Each row was made from one path, in order. Every step used is in the known rows, and no mark comes twice. Write each row's path.
Known rows
ligeb/repor/keli: [ 13.8  -3.1  -3.5   6.2 -45.9  -4.2  11.1  -3.7  -7.1 -27.0 -18.5   6.4
  -0.9   5.9 -10.7 -10.1  -3.3   9.8  -4.6 -15.1 -23.5   1.5  33.1]
pige/keli/repor/ligeb/bevuk/telafi: [ 14.2  10.0 -14.4  26.5 -16.2  16.8  -2.0   4.7  14.2   0.3  29.3  -1.6
  -7.2  -9.3  -4.7   5.7  19.9  -2.0  12.6 -18.0 -36.9  13.8  -4.9]
telafi/bevuk: [-13.7  52.3  -3.2   1.3  14.2  11.0  -6.3  11.3   4.9   6.9  15.3 -16.1
 -12.1 -24.9   9.9  -0.1  16.7  27.5  -7.1  39.3 -26.7 -14.0  16.7]
vosa/keli/repor: [ 12.4   9.3 -14.4  13.1 -34.9   1.2   2.4  -3.6  18.4   2.3  11.4 -15.4
 -10.0   2.3   8.0  -0.5   2.1   0.1   4.7 -30.7 -45.9 -11.6 -12.6]
ligeb/repor/keli/vosa/mubo: [ 15.5 -12.2  -4.6  13.3 -45.3   1.1  17.3   0.5  -9.0 -16.4 -22.1   7.9
  -9.3   6.1  -1.2 -13.8 -11.1   9.9 -10.1 -24.4 -17.9   9.2  15.0]
telafi/bevuk/ligeb/repor/keli/vosa: [ -5.5  26.8 -11.0  17.7  14.0   8.5 -27.6  -2.1  39.5  13.4   9.6  -9.3
 -15.2 -32.7  14.5  14.7   9.1  13.1  -7.4  15.0 -15.2   8.7  12.2]
bire/bevuk/ligeb/repor/keli/vosa/mubo: [ -3.1  13.3 -21.6  24.4   0.6  14.4 -10.0  23.1  27.5 -30.3   7.7 -28.6
 -13.3   2.9 -11.2  -7.7  -6.5  11.9 -16.7  18.3 -17.2  12.2 -18.1]
telafi/bevuk/ligeb/repor: [ -5.3  34.0  -7.3  10.1  28.0   8.2 -27.0  -0.8  35.3   0.4   9.0 -12.0
 -11.5 -29.2  13.9  17.9  10.2  16.5  -7.6  19.5 -18.2   0.5  20.8]
bire/vosa/keli/repor/ligeb/bevuk: [  0.7   3.0 -26.7  23.5 -16.3   7.3  -9.7 -10.8  34.9  -1.4  -1.4  -2.2
 -17.4  18.5  12.7 -10.1   0.6  -5.5   5.5 -10.6 -14.9  19.0 -18.8]
vosa/mubo: [  0.6  27.8  -8.0   4.0  16.4   6.6  36.8  28.8 -36.8 -20.4   2.3   0.3
 -11.4  16.6   3.8 -34.5 -10.9  32.6 -25.2  12.2 -10.9 -17.1   9.3]
bire/bevuk/telafi: [ -8.8  37.9 -18.4  13.1  14.3  20.3  -6.0  18.5   8.6 -25.5  18.5 -38.1
  -8.3  -3.7 -17.7   6.1  23.5  19.8  -8.4  43.9 -13.1  -1.9 -19.8]
repor/ligeb: [ -0.4  11.3 -17.2  24.0  37.3  -3.3   2.8  14.3  13.7 -29.4  12.3  18.0
  -5.1   6.1  -7.4 -13.2  -6.8  23.2 -13.6 -10.5 -10.6  12.8  36.8]
telafi/bevuk/bire/vosa/keli/repor/ligeb: [ -5.8  24.2 -23.7  26.7   5.1  10.8 -18.5  -2.6  47.1  11.6  21.7  -4.1
 -22.0  -8.9  13.0   8.2  14.4   2.8   8.0  22.8   7.5  -5.1 -13.3]
vosa/keli/repor/ligeb: [ 15.3   1.2 -24.0  22.5 -22.2  -0.6  -1.2  -2.2  29.5  -2.8  14.7   2.4
 -14.2   5.8   4.8  -1.0  -3.3  -2.8   5.2 -40.1 -34.9  -3.5  -7.6]
keli/repor/ligeb: [ 12.1  10.6  -8.0  20.9 -14.6  -0.7   4.9  11.5  12.7 -10.2   8.9  -4.2
  -8.5   3.1  -1.7   2.4  -7.0   1.9   3.5 -28.6 -43.9  11.2  11.7]
telafi/bevuk/bire/vosa/keli/repor: [ -7.1  30.4 -17.5  20.2  -3.6  12.6 -16.0  -3.3  39.8  15.4  19.3 -17.4
 -18.7 -11.6  15.1   9.0  17.3   4.9   7.9  29.4  -0.5 -10.5 -16.9]
pige/keli: [  0.8  22.2   3.3  11.5  -5.7   7.9   8.4   3.2  -3.9 -11.0  20.3 -13.8
  -0.5 -10.9  -0.9 -18.8  11.9  20.6  -5.7  -1.5 -41.3   1.1  11.7]
pige/ligeb: [-15.6  26.8  15.0  22.2  16.1  -8.6  13.2   8.5  -9.8 -25.9  -0.4 -17.3
  -8.1  23.5  10.3 -18.7  -9.4  33.8 -10.8  -2.3  -5.7  -5.6  44.1]
repor/ligeb/bevuk/bire: [ -2.9   4.9 -38.7  35.2  40.1  13.7  -4.6  28.5  25.2 -32.6  25.7  15.7
   3.5  16.8 -19.1   1.0  12.4  17.8   0.0  10.7   5.2  10.9  29.5]
keli/vosa: [ -6.5  10.6   6.5  18.8   9.2   8.8   3.4   7.2   5.9   4.0  -1.8 -29.2
  -3.8 -13.5  15.0  -3.6  -0.9  27.8 -16.4  -8.8 -38.7  22.0   1.0]
ligeb/pige/keli/vosa: [ 10.8  -3.6  22.0  11.7   4.8   6.9   7.7 -15.8  -9.0 -24.4  -6.7 -14.4
   4.3  18.2  11.4 -19.2  19.2   7.7 -22.7 -27.6 -43.3  22.7  12.5]
pige/ligeb/bevuk: [-18.9  28.2  -0.1  24.2  14.8   7.0   7.8  22.7  -9.9 -26.1   6.5 -17.7
  -2.2  28.7   1.9  -9.7   6.3  31.8  -1.3  16.2  -6.0  -3.8  42.0]
bire/vosa: [-12.9  21.7  -1.5  10.0   7.6   0.9   1.1  -8.9   8.0 -12.6 -12.5 -17.6
  -7.8  11.1  12.7 -22.4  -1.3  17.7 -12.0  16.1 -14.0  18.5   5.3]
repor/keli/vosa: [ -6.8  11.6 -11.2  22.7 -29.1   0.4   9.4   8.3  -2.4  11.8   8.0  -8.1
  -5.4  -7.8  -5.6 -25.1   2.9  19.3 -13.2   3.7 -24.1  12.9   6.3]

Which path is each row?
[ -2.0   4.1  11.7  23.9 -25.4 -12.8  13.9  -1.9  -8.6 -31.8 -16.5   0.3
 -10.9  28.3   3.7 -17.3 -14.8  19.9  -4.6 -19.7   1.5  -2.2  49.4] | pige/ligeb/repor/keli
[ -1.5   6.2  19.8  19.7  -6.1  -9.8  12.1  -1.8  -6.1 -39.1 -20.2  -8.4
  -9.4  27.7  11.3  -8.4 -15.9  24.3  -5.8 -23.7  -4.9  -1.7  50.5] | pige/ligeb/repor
[-15.4  37.3 -12.4  17.0  16.3  12.7 -12.8   2.1  29.9   5.9  16.5 -17.4
 -13.3 -12.2  11.7   2.7  19.1  17.3  -0.2  45.3   6.3  -7.8  -1.2] | telafi/bevuk/bire/vosa
[  6.0   1.2 -12.5  21.9  12.7  -6.3 -17.0  -6.0  32.6 -21.7  -1.1  -4.8
   2.5  -6.5  -3.2   4.7  -4.1   9.4 -13.2 -14.7 -14.8  16.4  30.7] | bevuk/ligeb/repor/keli
[ -1.7  34.8   0.0  13.4  25.6  10.2 -25.5  -6.5  32.0   6.7  18.3 -17.0
 -10.1 -20.4  17.2  10.4  22.1   5.1  -8.7  11.7 -31.0   5.4   8.8] | telafi/bevuk/ligeb/pige/keli/repor
[ -5.4  30.1 -29.3  12.4  26.5  28.9  -5.5  19.4  -3.6  -9.1  18.9 -16.5
   9.3  -2.1 -13.7  21.2  43.1  21.0   3.8  38.2 -10.5   3.0  11.5] | ligeb/bevuk/telafi
[ -2.5   1.8 -42.5  36.7  40.4  15.6   1.4  27.9  21.0 -30.5  19.8  23.4
  -5.4  26.7 -13.0  -9.8   5.4  14.9  -3.3  13.6  19.6  13.4  17.3] | repor/ligeb/bevuk/bire/vosa/mubo
[ 10.3   2.8 -15.5  32.6 -23.6  15.1  -2.4   3.9  25.1  -4.6  26.1  -4.2
  -7.9   2.1  -2.4  -3.5  12.4  -5.7  14.4 -14.9 -31.0  17.4 -10.1] | pige/keli/repor/ligeb/bevuk/bire/vosa
[-15.0  35.3 -17.4  19.4  28.5  12.6 -17.9  25.8  31.1 -34.0  21.0 -44.3
  -4.5  -3.0 -13.9  -3.8   5.1  20.5 -16.1  36.6 -27.9   6.2  -7.7] | bire/bevuk/ligeb
[  3.3   2.8 -30.8  26.0  -8.2   9.7 -13.2 -17.1  37.6   4.1   0.9  -1.0
 -18.7  14.2  13.1   0.4   8.9  -8.5   7.6  -9.0  -3.2  20.3 -24.7] | bire/vosa/keli/repor/ligeb/bevuk/telafi
[  0.9  -1.9 -20.5  31.6  -7.7   3.1  -3.3  -9.6  39.1  -9.7   9.9 -19.6
  -6.0  18.5   5.5  -2.1   6.4   0.3   5.6  -0.9   7.7   1.8 -19.4] | bevuk/bire/vosa/keli/repor
[ 18.2   1.8   0.5  18.3 -11.3  -2.0   5.7   2.4   7.3 -21.4  -0.7  -1.1
  -4.7  18.7   0.7  -0.7  -0.4  -5.1  -2.8 -38.2 -45.0  16.5  15.7] | keli/repor/ligeb/pige
[  2.6  -7.9 -26.6  38.2   0.5   1.8  -6.4  -8.4  46.7 -13.5  12.5  -7.1
  -8.9  20.8   3.7  -2.4   2.7  -1.8   5.5  -7.6  15.6   7.1 -15.8] | bevuk/bire/vosa/keli/repor/ligeb
[ -3.8   9.4 -35.4  26.5  -6.9  25.6  -7.6  17.0  25.5 -11.6  18.0 -22.5
   4.8  20.3  -8.3   8.8  27.7   3.5  14.7  26.8  -7.7   3.2 -10.6] | ligeb/bevuk/bire/vosa/keli/repor
[  6.2   2.6  -5.1  17.5  32.1  -3.1 -19.1  -6.1  34.3 -29.0  -5.2 -13.8
   4.2  -7.8   4.1  13.9  -5.3  13.0 -14.4 -18.3 -21.2  17.4  31.7] | bevuk/ligeb/repor
[ -0.1   9.4   6.8  21.7  -7.8  13.4   4.1   0.1   6.9   5.3  15.7 -20.9
  -5.4 -19.0  10.9 -12.6   8.0  19.5  -8.0 -14.4 -44.5  18.6  -5.9] | pige/keli/vosa
[ -1.6  10.0   0.1  18.2  12.6  12.2  22.1  19.4 -14.3   3.2  -3.3 -15.5
 -14.3  -0.5  18.8 -19.1 -11.4  29.6 -25.0  -7.3 -22.9  12.2 -10.6] | keli/vosa/mubo
[ -2.2  -3.1 -45.4  39.0  33.4  13.0 -10.2  17.1  38.6 -26.7  22.8  19.6
  -3.8  22.1 -12.0  -1.7  10.2   9.4   2.8   4.6  14.0  15.0  14.7] | repor/ligeb/bevuk/bire/vosa/keli
[ -0.2  -2.1  10.0  28.8 -24.2  -8.3  20.9   2.6 -12.7 -23.9 -19.0   4.3
 -18.7  30.6  11.1 -22.0 -21.8  20.8  -9.4 -25.9   7.6   1.1  35.0] | pige/ligeb/repor/keli/vosa/mubo
[-15.4  27.1  -6.4  27.9  26.0  10.6   2.3  13.8  -6.2 -18.7  10.1 -15.3
  -4.0  22.9   1.4   4.8  17.8  28.0   1.6  17.1  10.8  -1.3  34.0] | pige/ligeb/bevuk/telafi
[  6.9 -14.2 -21.2  36.4   3.3   0.9  -5.4 -15.2  43.3 -21.1   6.3  -4.5
  -6.4  32.0   4.6  -4.5   6.9  -7.5   1.0 -15.1  15.4  10.4 -12.8] | bevuk/bire/vosa/keli/repor/ligeb/pige
[ 10.9   3.4 -26.5  30.5 -12.5  13.1   6.0  21.7  16.5 -11.1  12.2   1.4
 -11.5  19.8  -3.1   1.4  -0.8  -4.7   9.5 -11.0 -18.7  12.9  -6.1] | keli/repor/ligeb/bevuk/bire/vosa/mubo
[ -6.4  23.7  -8.0  19.3  25.7  13.6 -17.4  13.3  27.5 -41.7  16.8 -39.7
  -1.5   9.6 -11.4  -9.4  13.6  10.2 -20.1  22.5 -31.3  13.0  -8.0] | bire/bevuk/ligeb/pige/keli
[ 13.1 -12.1  -5.5  28.6  34.1   2.6  10.0   1.0   4.3 -33.6   3.8  28.4
  -9.6  26.7   3.7 -25.5  -1.7   9.1 -23.8 -35.5  -9.5  25.7  22.4] | repor/ligeb/pige/keli/vosa/mubo
[  8.8   4.0 -23.7  30.5 -13.9  11.1  -3.4  15.6  26.3 -10.2  12.8  -4.7
  -6.5  14.1  -5.0   8.9   5.0  -5.8  13.5 -11.7 -26.6  18.3  -1.1] | keli/repor/ligeb/bevuk/bire/vosa
[-12.8  36.5 -15.5  16.6  17.8  14.1  -4.2   8.2  19.7   5.4  16.2 -10.4
 -18.3  -6.5  13.2  -4.8  13.6  18.4  -4.0  46.7  14.1 -12.8  -6.8] | telafi/bevuk/bire/vosa/mubo
[  0.0   8.4 -12.4  16.0 -25.0   0.9  -4.4 -19.2  26.8   2.4  -7.5 -15.0
 -17.5  13.2  19.1 -14.5  -3.0  -2.9   0.7 -12.0 -22.8  12.6 -22.0] | bire/vosa/keli/repor
[ 14.1  -3.7 -34.7  29.9 -20.3   7.7  -5.4   4.7  37.7  -4.9  23.5   1.1
  -9.5  11.8  -1.7   7.1   6.9  -6.2  12.7 -28.7 -23.4  -5.2 -12.4] | vosa/keli/repor/ligeb/bevuk/bire
[ 10.8  18.2   6.3  13.7 -36.8   8.5   8.1   2.4   0.9  -0.1  19.4 -21.6
  -4.8 -11.5   2.4  -8.2   9.5   4.4   5.8 -18.0 -60.0   3.8  -3.7] | pige/keli/repor
[ -5.3  32.7 -12.9  13.0  15.0   5.4 -25.4  -1.3  34.4   5.2  11.3  -5.6
 -12.5 -28.9   8.6  12.0  10.8  13.3  -6.7  21.6 -13.3  -0.3  20.6] | telafi/bevuk/ligeb/repor/keli
